Each row comes from the steps of one path. Every step used is in the known rows, and no mark comes twice. Write the path behind each row, first mark first.
(in the rows, 128 means zero)
Known rows:
meliv, gile, setuke, boreb, zesim, nevupel: [125 135  97 148 170 105 150 183  89 157 133 107  72 177 170  88 103  82
 151 143  63 134 122 114 123 184 126 105 134 128 158 105]
kifop, nevupel, setuke: [146 142 170 101 141 149 122 117 175  93 112 111 194 126 124 128 152 150
 118 188 169 124 139 108 138  89 144 127 119  93  97 148]
pife, segug, kifop, nevupel, meliv, gile: [126 141 121 124 113  69 118 102  99  93 134 133 154 143 103 126 128 121
 109 130 145 117 110  83 118  91 107 129 180 139 186 154]
kifop, segug: [115 129 141 125 113 186 120 113 136 132  93 128 131 147  96 159 145 156
 122  97 140 121 147 133 125 119 137 160 127 130 129 153]
pife, segug, kifop, nevupel: [119 122 136 118 122 127 111  78 120  90  98 140 174 113 111 137 182 121
 106  88 148  93 109 137 119  96 104 140 157 161 179 138]
nevupel, meliv: [125 144 142 112 129 145 116 128 156 141 132 127 158 143 114 152 114 143
 107 154 157 174 151 119 139 120 141 117 106 103  75 150]
lapu, nevupel, setuke, boreb, zesim: [124 159 133 140 159 154 113 137 133 130 144 115 183 140 156  91 122 113
 178 142  99 102 146 131 128 161 143 110 175  80 105 127]
segug, kifop: [127 124 118 118 130 134 123  96 124 105 100 134 143 122  98 158 145 146
  98 101 139 124 128 132 128 112 116 136 121 145 131 130]
nevupel, meliv, gile, setuke: [129 136 123 130 158  73 135 153 106 121 152 117  96 172 147 129  84 145
 107 161 116 159 140  84 114 117 132 105 129 105 126 138]
lapu, nevupel, meliv, gile: [117 149 143 123 153 100 125 114 110 126 134 121 147 147 126 129  86 159
 123 180 127 121 143 109  96 104 136 105 123  68  95 170]
meliv, gile, setuke, nevupel: [132 113 114 139 147 104 151 165 109 117 134 123  22 148 154 113 100 153
 104 132 130 105 138 136 102 112 146 114 102 123 141 125]
boreb, setuke, nevupel, pife, segug, kifop: [140  98  93 165 104  96 113 100  94 135 142 170  67  60 141 153 156 133
 119  29 142 101 121 185 133 118  86 167 153 185 186 114]
nevupel, setuke: [138 148 153 102 125 156 132 133 161 107 109 117 137 118 121 150 122 155
 127 160 152 136 160 124 146 109 145 132 119  96  97 146]
gile, setuke, boreb, zesim, nevupel, pife: [143 104 108 158 167 135 129 159 119 172 157 134 117 131 184 102 146  75
 155 105  76 161 116 157 130 189  96 115 125 147 110  86]
pife, rafem, kifop, nevupel: [103 127 144 112  99 122 112  98 125  95  99 146 191 142 122 134 168 130
 125 109 141  62 104 121 114 112 146 136 121 159 135 107]
nakuga, zesim, nevupel, pife, rafem: [139 118 171 111 122 177 140 106 146 144  77 151 124   4 111 161 127  99
 130  97 135 145 116 161 109 150 115 138  90 176 121 103]
segug, kifop, nevupel, pife, rafem: [138  98 136 125 138  90 102  57 119  75 128 167 226  71 115 142 179 127
 106  84 129 103  92 135 103  94  89 139 124 185 140 101]
lapu, nevupel, setuke, boreb, meliv: [106 129 117 148 137 117 124 114 123 125 170 103 149 131 118  93 109 145
 151 141 104 116 132 129 134 124 146 127 170  87 143 135]
boreb, zesim, nevupel, meliv: [142 168 127 119 142 167 126 163 153 171 114 124 154 122 140 123  98  89
 147 177 134 186 152 127 169 176 136 113 109 109  50 128]
pife, segug: [ 99 126 148 105 114 164 122 111 131 133  94 139 109 111 126 154 148 138
 117  88 142 116 149 166 118 121 129 140 124 136 140 152]
rafem, kifop, nevupel, meliv: [126 139 132 119  98 128 107 119 151 126 134 128 189 181 119 130 154 137
 119 159 169 122 111  93 140 102 142 124 125 113  90 141]
segug, kifop, nevupel, setuke: [161 144 137 114 134 119 122  98 149  65 113 116 201 117 105 132 152 140
 114 159 157 116 121  93 146  88 120 134 152 121 135 132]
zesim, nevupel, pife, rafem, kifop, segug: [131 113 111 134  46 153 135 116  97 135  91 164 113 116 103 160 141 127
 170  62 111  89 111 147 143 147 111 183 134 188 136 105]
nakuga, zesim, nevupel: [138 139 167 105 136 214 150 125 165 157  54 112  98  60 102 158 125 107
 114 141 158 154 131 144 127 144 139 131  85 133 117 133]
gile, meliv: [105 106 143 111 130 137 130 118 127 117 128 113 122 133 145 140 134 132
 110 113 125 126 125 130 128 113 134 128 108 126 107 135]
segug, kifop, nevupel, setuke, boreb: [153 136 117 133 127 111 119 104 145  82 144 109 196 158  97 115 154 127
 124 140 139 120 107  85 147 106 124 127 171 125 172 122]
nakuga, zesim, nevupel, setuke, boreb: [154 155 149 118 115 196 155 152 171 149  92  92  94  94  94 132 103 100
 151 152 144 160 130 110 153 158 149 127 136 117 154 125]
kifop, nevupel, meliv, gile, setuke, boreb: [128 126 120 148 168  57 121 142 117 120 188 105 146 215 143  92 119 123
 110 172 116 150 106  63 103 115 131  93 148 104 163 131]
boreb, zesim, nevupel: [129 148 138 112 149 187 135 152 145 161  81 126 134 110 146 126 130  97
 140 154 122 145 145 158 151 171 131 123  92 124  71 124]
meliv, gile: [106 124 141 105 137 122 139 123 124 124 104 119 101 144 118 147 121 163
  98 148 129 116 140 124 101 100 140 124  93 106 124 158]
setuke, nevupel: [130 120 133 123 118 176 133 139 157 134 114 133  80 121 118 134 129 152
 104 127 168 119 147 169 127 117 156 124  80 119  92 137]
pife, rafem, kifop: [ 96 131 126 111  83 129 126 117 113 111  95 152 134 136 120 153 139 139
 133  85 126  77 124 136 124 130 147 142 119 162 134 110]

Which path is each row?
[135 162 106 138 132 161 124 171 149 185 143 116 150 165 134 106 104  73
 159 161 117 190 136 119 170 194 138 109 128 113  89 119] => setuke, boreb, zesim, nevupel, meliv
[136  89 119 146 136  66 142 145  88 107 158 163  49  94 164 112 105 143
 118  87 104  94 122 152  85 117 119 123 105 166 147  95] => meliv, gile, setuke, nevupel, pife, rafem
[134 142 110 150 132  74 130 155 116 151 157 121  58 141 134 134  81 152
 107 159 158 142 149 114 137 116 151 127 114 105 132 144] => boreb, setuke, nevupel, meliv, gile
[159 156 148 101 119 171 156 146 161 126  84 107 113 107 115 145 104 139
 140 188 149 151 159 131 172 131 141 133 100  96  89 141] => zesim, nevupel, setuke
[130 140 129 120 120 147 130 139 156 122 139 108 135 159 113 132 125 145
 137 143 135 139 147 114 146 126 149 126 136 100 135 138] => nevupel, setuke, boreb
[ 99 130 112 146 137  76 140 123  94 119 172  97 116 146 115  83  86 158
 150 161  87  97 127 105 116 112 147 123 176  77 172 150] => lapu, nevupel, setuke, boreb, meliv, gile
[100 134 118 131 150 164 109 142 141 159 136 125 156 161 140 111 151 100
 139 107 107 134 132 142 121 166 139 115 129 126 120 122] => setuke, boreb, zesim
[156 170 139 108 136 178 142 172 158 141  90 114 137  99 147 121 106 103
 165 182 127 147 160 135 177 165 139 127 124 105  71 124] => boreb, zesim, nevupel, setuke
[134  91 169 112 157 146 104  84 165 122 134 142 201 104 133 143 189 147
  95 141 157 127 116 149  98  82 107 127  80 119  78 142] => kifop, nevupel, pife
[ 97 103 108 134 164  59 145 137  88 121 154 111  65 142 143 108 104 149
  99 129  91 131 123 115 105 113 130 123 132 133 164 126] => boreb, meliv, gile, setuke
[106 106 117 135  55 137 111 102 101 119 113 173 139 126 110 161 159 145
 157  31 114  77 113 139 118 125 114 180 152 188 148 110] => nevupel, pife, rafem, kifop, segug
[119 102 129 139 122 121 108  59  84 108 118 168 151  64 132 151 162 142
 133  46 111  79 113 183  90 105  74 145 164 149 147 140] => lapu, nevupel, pife, segug, kifop
[ 78 105  95 134 128  84 138 125 107 148 166 105  84 173  96 105 115 145
 108 125  98 131 114 116 112 119 143 129 129 122 181 142] => setuke, boreb, meliv, gile
[127 122 136 119 121 177 124 139 126 171 102 156 117  64 162 132 152  85
 157  92 113 135 135 194 136 167  91 142 121 152  96 124] => boreb, zesim, nevupel, pife, segug
[141 138  96 148 141  79 153 173 103 150 158 100  69 200 134 113  72 112
 133 176  96 178 127  83 139 155 130  99 127 106 152 127] => zesim, nevupel, meliv, gile, setuke, boreb
[142 146 136 115 108 119 119  97 128  68 110 129 175 103 110 130 158 127
 130 114 154  98 121 114 146  95 112 142 188 141 178 138] => pife, segug, kifop, nevupel, setuke
[149 151 127 120 110 164 153 152 156 141 114  98 108 147 108 129 108 126
 151 171 132 153 147 122 171 149 144 129 120  97 123 133] => zesim, nevupel, setuke, boreb
[114 105 164 125 149 126 106  69 110 111 121 166 189  58 143 148 144 148
 135  93 109  88 129 178  77 113 111 128 103 130  92 122] => lapu, nevupel, pife, rafem
[128 130 115 136 126  56 125 147 102 107 154 118 130 211 156 108 122 134
 116 167 129 110 101  58 112  99 131 110 152 115 140 129] => rafem, kifop, nevupel, meliv, gile, setuke
[109 112 111 140 157  82 138 146  96 126 150 109  73 196 145 117 118 139
 111 123  89 123 124 105  96 130 131 111 133 121 183 126] => meliv, gile, setuke, boreb
[143 153  97 154 159 128 129 189 123 174 162 114 129 173 167  92  98  66
 161 149  91 192 131 109 162 205 126  96 146 125 109  95] => gile, setuke, boreb, zesim, nevupel, meliv
[127 145 141 135 139 146 122 116 135 118 137 109 160 146 128 117 119 152
 154 147 119 107 145 128 123 125 143 117 150  72 123 145] => lapu, nevupel, setuke, boreb
[153 132 114 150 138 127 129 170 140 135 164 131  76 143 149 112  93 136
 113 139 157 161 147 129 140 133 148 105 114 120  94 117] => gile, setuke, nevupel, meliv
[152 151 142 128 153 121 160 167 121 146 104 103  59 102 130 132  64 102
 122 170 128 179 124  81 121 146 131 108 128 122 145 128] => nakuga, zesim, nevupel, meliv, gile, setuke
[125  97 172 111 147 120 101  76 147 103 130 159 218  74 132 140 178 134
 110 115 140 109 110 151  94  97 114 132  91 155 102 116] => kifop, nevupel, pife, rafem
[141 144 116 154 132 118 115 144 144 162 152 130  94 124 136 142 102 144
 112 143 173 159 156 136 156 130 153 130 111 114 104 134] => boreb, setuke, nevupel, meliv
[126 100  99 154  36 150 122 128 105 126 128 181  85 118 109 139 144 144
 157  26 137  59 115 163 125 128 131 178 141 193 142 101] => setuke, nevupel, pife, rafem, kifop, segug
[119 130 103 147 151  65 131 158 102 135 184 110  90 212 141 114  90 130
 119 144 101 165 127  76 114 136 134 100 149 109 164 132] => nevupel, meliv, gile, setuke, boreb
[150 112 166 111 133 202 141 112 166 166  80 130 108  30 113 162 141 111
 116 122 153 160 119 162 114 134 108 138  79 142  97 129] => nakuga, zesim, nevupel, pife
[123  97 118 124 100 125 114  81 105 113 122 166 126  79 116 163 167 134
 115  42 129 113 116 169 116 109  75 156 150 173 160 132] => nevupel, pife, segug, kifop
[146  91 139 123 144 116 103  64 139  96 131 148 208  99 116 145 192 140
  91 111 149 121  94 135 107  83  84 138 115 151 115 128] => segug, kifop, nevupel, pife
[138 135 149 121 136 140 118 121 171 108 145 103 190 164 115 112 156 136
 128 168 150 129 126 100 136 106 148 120 138  97 133 139] => kifop, nevupel, setuke, boreb
[127  97 111 134  60 130 125 128 120 124 135 178  87 101 132 134 141 144
 135  62 142  73 112 176 118 123 134 148 103 177 111  95] => setuke, nevupel, pife, rafem, kifop
[132 143 127 125 113 109 103  92 124 102 130 140 192 125 104 133 150 111
 111 112 160 134 115 107 139 104 106 130 174 148 157 141] => pife, segug, kifop, nevupel, meliv
[121 142 115 130 138 180 133 157 141 177 112 115 131 151 134 113 134  84
 153 139 105 148 133 145 149 189 135 119 109 125 106 116] => setuke, boreb, zesim, nevupel
[113  97  93 154 146  73 153 162  93 126 167 117  13 132 145  82  90 150
 102 124 112 117 124 136 115 115 149 123 120 138 161 118] => boreb, meliv, gile, setuke, nevupel
[107 101 124 116  79 116 115 102 116 118 121 171 140 105 130 157 158 143
 134  65 119  88 111 151 110 119 117 148 113 173 114 105] => nevupel, pife, rafem, kifop
[125 156 124 128 136 156 118 162 153 136 143 113 157 154 142 105 127 108
 160 138 114 139 146 116 151 161 145 118 161 107 118 120] => nevupel, setuke, boreb, zesim
[129 135 104 132 105 133 155 149 142 148 147  91  97 132  98 104  98 123
 151 163 117 165 135 123 185 152 148 137 135 111 143 125] => zesim, nevupel, setuke, boreb, meliv
[123 134  94 128 108  92 168 160 115 141 150  86  62 149  96  96  73 130
 146 183 100 148 129 102 164 136 145 134 142 104 171 137] => zesim, nevupel, setuke, boreb, meliv, gile
[118  92 167 112 128 147 102  81 144 125 126 152 174  87 142 140 198 133
 109  98 154 111 116 172  95  91  97 140 118 140 121 146] => kifop, nevupel, pife, segug
[143 158 111 136 167  96 146 192 104 152 134 115  94 150 174 102  71  87
 147 184  92 169 138  93 143 174 124 101 135 112 101 117] => boreb, zesim, nevupel, meliv, gile, setuke
